What can hang from each mark:
z_240: z_72 z_356
z_330: z_681
z_65: z_240
z_356: z_65 z_681
z_342: z_72 z_681
z_681: z_240 z_330
z_72: z_330 z_356

Known rows, with every way that one mark hangs from another:
{z_72 z_330 {z_356 z_65}}: [ 1.670  1.933 -1.249  0.580  2.094  2.270 -0.959  0.690 -2.557 -0.570
  2.128  2.226  1.358 -0.225  3.248 -1.201  1.553  2.454 -0.902 -1.509
 -1.293 -1.347 -2.057 -0.849]
{z_681 z_240}: [ 1.625  0.429 -2.536 -1.870 -0.616 -1.096 -2.433 -2.431  1.256  3.507
  2.933  0.984 -1.497  3.564  0.360 -0.899  2.513 -1.186  0.330 -3.467
 -1.419 -0.531 -2.203  0.203]
{z_330 {z_681 {z_240 z_72 {z_356 z_65}}}}: [ 4.209 -2.432  1.017 -0.131  1.875 -2.295  3.323 -2.903 -0.775  3.750
  2.773 -0.513  0.481  1.813 -1.904 -0.307  1.671 -3.724 -0.072 -3.141
  2.205  2.259  5.135  1.095]
{z_240 {z_356 z_65}}: [ 3.316 -0.901 -1.253 -1.081  0.808 -1.029  3.226 -0.482  0.101  2.707
  3.538 -0.211  2.383  2.357  1.501 -2.617  2.200 -2.345  1.611  0.013
  0.956  1.310  1.080 -0.775]
{z_72 z_330}: [ 0.558  1.954 -1.583 -0.258  0.624  1.049 -0.539 -0.417 -0.460  1.193
  2.555  1.178  0.647  2.173  1.892 -1.897  0.839  1.639 -1.285 -1.001
 -0.589  0.296 -2.771  0.649]
{z_342 {z_72 z_330 z_356} {z_681 z_240}}: [-0.309  1.582 -4.546  2.211  2.754  0.898 -3.170 -0.418 -1.795 -2.066
  3.887  4.760 -0.445 -1.099  0.466  1.756 -0.762  4.205  1.323 -4.870
 -4.772 -1.051 -5.404 -1.504]
{z_240 {z_72 z_330 {z_356 z_65}}}: [ 0.519  1.663 -1.953  0.755  3.577 -0.041  0.945  0.754 -3.377 -1.404
  1.192  1.310  2.229 -0.352  2.304 -0.310 -0.560  2.633 -1.337 -1.431
 -1.628 -0.665 -0.198  1.413]
{z_342 z_681}: [ 1.015 -0.356 -2.457 -0.900  1.938 -2.902  1.254 -2.283  0.551  0.196
  4.035  0.502  1.522  2.051  0.898 -2.849  0.925  1.705  1.197 -0.900
 -2.934  3.161 -3.847 -1.790]
{z_72 z_330 z_356}: [ 1.355  2.438 -1.712 -0.511  1.188  1.235 -1.860  0.219 -1.210 -0.494
  3.001  2.281 -0.393  1.367  2.288 -0.921  1.280  3.387 -1.949 -3.317
 -1.127 -1.794 -4.543 -1.384]
{z_72 z_330 {z_356 z_681}}: [ 3.288  2.962 -0.382  0.255  1.733  4.647 -3.535 -1.269 -1.077  0.503
  4.082  2.406  0.030  1.063  1.453 -0.141  1.147  3.543 -3.052 -2.555
 -2.648 -1.302 -2.943 -1.248]
{z_240 {z_72 {z_330 z_681}} {z_356 z_65}}: [ 3.251 -1.022  1.882  1.064  3.164 -0.034  5.130 -0.681 -2.683  1.253
  2.172 -0.286  2.638 -0.058  0.301 -1.492  0.272 -1.179 -2.034 -0.699
  2.957  3.623  4.599  1.759]
{z_65 {z_240 {z_72 z_330} {z_356 z_681}}}: [ 2.783  0.730 -0.964  0.425  2.469  1.069  3.204  1.598 -1.205  1.571
  2.142 -0.206  1.553  2.181 -1.994 -0.744 -0.398 -1.273 -0.261 -0.734
  2.994  1.653  3.609  4.164]
{z_356 {z_681 z_240}}: [ 3.332  0.940 -1.313 -0.855 -0.153  2.223 -4.184 -3.980  1.497  4.223
  3.688  1.266 -1.163  3.247 -0.381 -0.175  2.793 -0.848 -0.311 -2.559
 -2.677  0.637 -0.345  0.293]
{z_330 {z_681 z_240}}: [ 3.854 -1.384  0.440 -1.767 -0.413  0.098 -2.176 -5.199  0.981  3.892
  3.464  1.534 -2.080  3.232 -0.901 -1.472  3.028 -1.963 -1.610 -3.864
 -0.442  0.771 -0.781 -0.968]
{z_356 z_65 {z_681 z_240 z_330}}: [ 3.403 -1.030  0.465 -0.165 -0.850  2.899 -3.022 -2.591  0.770  3.386
  1.982  1.730 -1.247 -0.548 -0.643  0.273  2.413 -0.983  0.979  0.441
 -4.821 -1.418  2.293  1.436]
{z_681 {z_240 {z_72 z_330 {z_356 z_65}}}}: [ 0.253  2.121 -1.706  1.401  3.168 -0.086 -1.549 -0.008 -3.152 -0.215
  0.045  1.845  0.291  0.170  1.268  1.781  0.924  1.888 -0.132 -4.037
 -1.078 -2.187  0.985  2.195]
{z_240 z_72 {z_356 z_681}}: [ 3.818 -0.364 -1.609 -0.440  2.002 -1.166  2.937 -1.617  0.386  2.919
  4.442 -1.528  1.590  2.822 -1.018 -0.883 -0.244 -1.425 -0.758 -0.576
 -0.735  2.490  2.068  1.456]
{z_330 {z_681 {z_240 z_72 z_356}}}: [ 3.919 -1.988  0.103 -1.297  1.166 -3.166  2.584 -3.607 -0.015  3.945
  3.529 -0.657 -0.894  3.499 -2.385 -0.173  1.303 -3.178 -1.096 -4.890
  2.418  1.532  2.424  0.912]
{z_342 z_72 {z_681 z_330}}: [ 0.882 -1.809 -4.932 -0.391  0.762 -1.688  1.333 -1.016  0.548 -1.409
  4.327  2.133  0.466 -1.862 -0.387 -1.117 -2.259  2.253  1.911  1.372
 -7.725  0.721 -5.066 -0.199]
{z_356 z_65 {z_681 z_240}}: [ 4.015  0.562 -0.643  0.320  0.396  3.360 -3.667 -3.440  0.342  4.099
  2.892  1.134  0.481  2.205  0.594 -0.327  3.305 -1.556  0.537 -0.937
 -3.176  1.067  2.098  0.713]
{z_65 {z_240 z_72}}: [ 1.253 -0.732 -3.840 -2.750  1.762 -3.233  3.231 -0.391 -0.296  1.631
  1.359 -0.614  0.836  3.799 -0.891 -2.699 -1.046 -2.021  0.587 -0.704
  0.322  1.273 -0.609  3.390]
{z_356 z_65 {z_681 {z_240 z_72} z_330}}: [ 2.254 -0.869 -0.328  0.022  0.939  0.490 -1.219 -2.024 -0.301  2.671
  0.587 -0.003 -0.355 -0.517 -1.537  1.277 -0.043 -1.018  0.584  0.501
 -4.837 -0.203  4.109  3.786]
{z_65 {z_240 {z_72 z_356}}}: [ 1.617 -0.549 -3.949 -2.587  2.966 -3.011  2.205  0.476 -1.016 -0.016
  2.159  0.437  0.331  3.187 -1.215 -1.596 -0.622  0.153 -0.516 -2.811
 -0.104 -1.175 -2.340  1.744]

Rows:
[ 3.442  0.832  1.086 -0.824  1.422  2.375 -1.769 -2.331 -1.492 -0.121
  3.542  2.880 -0.746  0.549  1.256 -1.567  1.592  2.355 -4.194 -4.220
 -0.282 -0.695 -3.355 -2.426] | {z_72 {z_330 z_681} z_356}
[ 2.331  1.632 -1.711  0.275  3.564  2.331 -0.510  0.669 -1.675 -0.645
  2.056  1.405  0.809  0.928 -0.998 -0.244 -0.838  1.944 -2.005 -2.296
 -0.080 -0.460 -0.131  2.689] | {z_65 {z_240 {z_72 z_330 {z_356 z_681}}}}
[ 1.966 -1.374 -3.160 -2.249  1.685 -4.215  5.924  1.503  0.032  2.274
  2.739 -1.558  1.453  3.884 -1.924 -2.853 -0.405 -3.657  1.378 -1.489
  3.324  0.982  1.496  3.469] | {z_65 {z_240 z_72 z_356}}
[ 0.237  0.857 -1.075  1.606  2.025 -1.460  2.843  1.128 -2.149  2.164
  0.528 -0.259  1.291  1.039  0.365  0.730  0.702 -1.147  1.589 -2.432
  2.739 -0.077  4.221  3.453] | {z_681 {z_240 {z_72 z_330} {z_356 z_65}}}
[ 1.543 -2.172 -0.849 -0.811  0.150 -3.771  3.568  0.800 -0.646  2.755
  0.359 -0.772 -0.754 -0.331 -1.477  0.728  0.417 -2.681  2.593 -1.243
 -0.396 -1.642  3.972  3.096] | {z_681 {z_240 z_72 {z_356 z_65}} z_330}
[-0.591 -0.093 -3.138 -0.121  3.050 -5.225  0.500 -2.520 -0.287  1.065
  1.886  0.078  0.246  2.532 -1.353 -0.290  0.028  1.012  1.700 -3.238
 -2.920  2.453 -0.756  1.192] | {z_342 {z_681 {z_240 z_72}}}
[ 1.724  2.428 -0.315  2.033  2.622  3.095 -2.268 -1.767 -2.288  2.092
  0.727  0.845  0.903  0.581  0.047  1.059  0.647  0.235 -0.437 -0.641
 -1.980  1.407  4.324  3.795] | {z_356 z_65 {z_681 {z_240 {z_72 z_330}}}}
[ 2.874 -0.178 -0.166 -1.562 -1.479  1.757 -3.634 -3.014  1.723  3.697
  2.642  1.748 -2.865  0.948 -1.381  0.414  1.681 -0.306  0.011 -1.329
 -4.145 -1.785 -0.081  0.924] | {z_356 {z_681 z_240 z_330}}
[ 2.630 -1.953  0.024 -1.288 -1.432 -1.286  1.605  0.290  0.418  3.571
  1.802  0.493 -1.131  0.040 -0.932 -0.176  2.777 -2.751  2.959 -1.390
 -0.091 -3.107  2.256  1.023] | {z_681 {z_240 {z_356 z_65}} z_330}
[ 0.378 -0.970 -2.320 -2.052 -0.119 -4.118  0.194 -1.295  0.644  2.629
  0.735  0.025 -2.306  1.144 -1.446  0.353 -0.810 -0.577  0.752 -1.930
 -3.337 -2.238 -0.359  3.339] | {z_681 {z_240 z_72} z_330}
[ 4.796 -2.001  1.131 -0.584 -0.485  1.892  2.347 -0.289  0.661  2.661
  3.623  0.161  0.935 -0.602 -0.290 -1.448  1.787 -1.350  0.574  2.134
 -2.385 -0.127  2.870  0.503] | {z_240 {z_356 z_65 {z_681 z_330}}}
[ 2.879 -0.903 -0.791 -0.697  0.143 -0.712  1.347 -0.740  0.074  4.063
  2.519  0.366  0.384  2.324  0.308 -1.114  3.305 -3.117  2.634 -2.708
  1.895 -0.072  1.821 -0.019] | {z_681 {z_240 {z_356 z_65}}}
[ 3.562 -0.525  2.720  1.488  0.130  2.478  0.816 -1.837 -1.486  2.924
  2.628  1.613  0.110  0.453 -0.168 -0.565  3.613 -1.985 -0.551 -3.266
  3.776  1.144  3.956  0.226] | {z_72 {z_330 {z_681 {z_240 {z_356 z_65}}}}}
[ 0.139  0.842 -3.015 -1.031  2.282 -1.186  2.291  1.486 -1.949  0.240
  0.678  0.270  1.008  2.525 -0.523 -2.054 -1.214  0.008 -0.430 -0.751
  1.913  0.967  0.004  4.795] | {z_65 {z_240 {z_72 z_330}}}
[ 1.299 -0.901 -4.972  0.796  1.547 -2.578  1.121 -1.020  0.495  1.036
  5.454  1.942  0.395  1.147 -0.902  0.207  0.062 -0.511  3.713 -2.937
 -2.393  1.486 -2.406 -0.993] | {z_342 z_72 {z_681 {z_240 z_356}}}
[ 4.084 -0.437 -0.796 -1.909  0.217  2.193 -2.842 -1.699  0.921  1.096
  4.278  1.743 -1.792 -0.353 -0.309 -0.392  1.068  2.457 -1.939 -1.363
 -5.912 -2.996 -3.113 -1.605] | {z_72 {z_356 {z_681 z_330}}}
[ 3.305  0.385  2.055  1.148  1.281  3.784 -3.289 -3.137 -2.095  0.875
  2.040  3.635 -1.101 -0.639  1.034  0.260  3.284  0.996 -2.364 -4.950
  0.312 -1.348  0.445 -1.326] | {z_72 {z_330 {z_681 z_240}} {z_356 z_65}}
[ 1.107  0.767 -3.557 -1.485  2.145 -3.156 -1.326 -1.712 -0.671  1.414
  2.128  0.429 -1.707  3.065 -0.253  1.091  0.196  0.830 -0.865 -5.454
 -1.779 -2.295 -2.208  0.571] | {z_681 {z_240 {z_72 z_356}}}
[ 2.144  0.905 -1.106  1.284  3.377  3.338  1.501  0.523 -2.293  0.770
  0.382  0.649  3.452  0.871 -0.288 -1.379 -0.034 -0.518 -0.528  1.723
  0.085  2.563  4.577  5.378] | {z_356 {z_65 {z_240 {z_72 z_330}}} z_681}
[ 4.710 -0.851 -1.106 -1.721  0.499  1.987  2.402 -0.011  1.400  3.447
  4.799  0.474  0.882  3.508 -1.794 -2.519  2.164 -3.351  0.601 -0.858
  2.391  1.341  1.357  0.670] | {z_65 {z_240 {z_356 z_681}}}
[ 1.135 -0.997 -1.770 -1.275  1.164 -2.719 -0.754 -0.204 -1.307  0.687
  0.243  0.938 -1.771 -1.079 -0.662  1.216  0.001  0.519  0.729 -2.405
 -3.750 -4.065  0.375  1.792] | {z_681 {z_240 {z_72 {z_356 z_65}}} z_330}
[ 3.736  2.206  0.267  1.493  2.413  5.723 -2.902 -0.773 -2.343 -0.095
  3.171  2.671  1.669 -0.374  2.394 -0.377  1.880  2.971 -1.832 -0.811
 -3.037 -0.177 -0.137 -1.104] | {z_72 z_330 {z_356 z_65 z_681}}
[ 2.833  0.549  0.284 -0.400  3.350 -0.271  0.389 -2.134 -2.341 -0.855
  2.793  1.291 -0.009  0.607  0.369 -0.585 -0.771  2.323 -4.359 -4.127
 -0.476  0.350 -1.757  0.193] | {z_240 {z_72 {z_330 z_681} z_356}}
[ 2.007  0.329  0.586 -0.138  2.297 -0.488  1.699 -2.842 -1.591  0.773
  2.113  0.353  0.941  1.606  0.286 -1.730 -1.100  0.985 -3.962 -1.963
 -0.079  2.898  0.040  1.952] | {z_240 {z_72 {z_330 z_681}}}
[ 3.302 -2.486 -0.670 -2.051  1.088 -1.452  4.585  1.599  0.838  2.621
  2.616 -1.151  0.029  0.937 -3.988 -1.006 -1.036 -2.657  0.882  0.294
  0.455 -0.364  3.468  4.148] | {z_65 {z_240 z_72 {z_356 {z_681 z_330}}}}
[ 2.880  1.126  0.456  1.869  2.929  2.187  3.147  0.473 -2.351  1.750
  2.262 -0.440  3.658 -0.063  0.806 -0.349 -0.015 -0.295 -0.683  0.883
  0.458  2.965  4.991  2.896] | {z_240 {z_72 z_330} {z_356 z_65 z_681}}
[-0.480 -1.308 -1.963 -0.284  2.962 -5.381 -0.452 -0.665 -0.397 -1.221
  2.028  1.025 -2.418 -1.029 -2.248  1.448 -0.870  3.125  1.293 -4.235
 -4.850 -2.224 -2.414  0.116] | {z_342 {z_681 {z_240 {z_72 z_356}} z_330}}
[ 3.538 -1.572 -0.662 -1.440  0.716 -1.443  3.431 -0.206  0.868  2.657
  3.386 -1.420  0.250  0.456 -2.223 -0.501 -1.071 -0.818 -0.452  0.516
 -2.408  0.227  2.120  2.277] | {z_240 z_72 {z_356 {z_681 z_330}}}
[ 0.412 -0.255 -2.192  1.398  4.736 -3.837  0.100 -1.467 -1.886 -0.914
  1.943  1.410  1.242  0.232 -0.154  0.819  0.826  1.779  2.166 -4.108
 -3.304  0.374 -0.052 -0.730] | {z_342 {z_681 {z_240 {z_72 {z_356 z_65}}}}}
[ 2.304  0.638  1.884  0.169 -0.200  2.137 -2.736 -3.908 -0.495  3.044
  2.330  2.705 -2.033  1.591 -0.040 -0.703  2.295  0.114 -2.723 -4.402
  1.016  0.521 -0.464  0.317] | {z_72 {z_330 {z_681 z_240}}}
[ 0.531 -0.670 -2.600 -1.905  0.838 -3.833 -1.111 -0.194 -0.475  0.814
  1.059  1.000 -3.503  0.135 -1.143  1.724 -0.865  1.245  0.051 -4.370
 -3.825 -4.489 -2.443  1.177] | {z_681 {z_240 {z_72 z_356}} z_330}
[ 4.950 -2.288  1.802 -0.338  0.376  0.403  1.268 -3.112 -0.031  4.150
  3.433  0.965 -0.303  1.866 -0.635 -1.260  3.894 -3.936  0.383 -3.279
  2.789  1.254  3.500 -0.859] | {z_330 {z_681 {z_240 {z_356 z_65}}}}
[ 4.180  0.440 -0.502 -0.002  1.276  3.627 -4.490 -2.971 -0.414  2.471
  3.166  2.188 -0.370  1.058  0.487  0.618  3.245  0.155 -0.118 -3.018
 -3.414 -1.215  0.275 -1.479] | {z_72 {z_356 z_65 {z_681 z_240}}}
[ 0.912 -0.388 -5.564  0.243  1.794 -1.635 -1.578 -2.606  0.193  0.481
  4.495  2.790 -0.013  0.960 -0.435 -0.104 -0.035  0.829  2.678 -2.187
 -5.539  1.876 -4.083 -0.740] | {z_342 z_72 {z_681 z_240}}
[ 2.555  2.714  0.516  2.094  1.632  5.814 -5.342 -1.535 -2.090  1.680
  2.608  3.241 -0.644 -0.493  1.197  1.211  3.147  1.987 -1.248 -3.495
 -2.206 -1.718  0.412 -0.619] | {z_72 z_330 {z_356 z_65 {z_681 z_240}}}
[ 1.921 -1.650 -0.320 -1.787 -2.286 -2.235  1.017  0.301  2.159  3.811
  2.695  0.268 -3.082  1.161 -1.600 -0.414  1.822 -1.615  1.843 -3.099
 -0.037 -3.238 -0.367  0.758] | {z_681 {z_240 z_356} z_330}
[ 5.036  0.594 -5.184 -0.740  1.714  4.014 -2.941 -2.826 -0.171  0.469
  6.080  2.917  0.643  0.524  1.006  0.129 -0.492  2.016 -1.547 -1.186
 -7.230 -0.134 -5.101 -1.592] | {z_342 {z_72 {z_356 z_681}}}
[ 0.323  0.227 -2.048  0.185  2.737 -0.088  3.112  1.621 -2.624  0.044
 -0.568  0.260  2.964  1.012  0.233 -2.082 -0.585 -0.862  0.724  0.622
  1.275  1.109  2.800  5.338] | {z_356 {z_65 {z_240 {z_72 z_330}}}}
[ 2.175 -0.456 -1.324 -1.325  0.424 -0.775 -1.940 -2.514  0.896  3.206
  1.894  0.039 -2.049  0.691 -2.095  1.194 -0.505 -0.281 -0.353 -1.264
 -4.666 -1.006  1.452  3.495] | {z_356 {z_681 {z_240 z_72} z_330}}
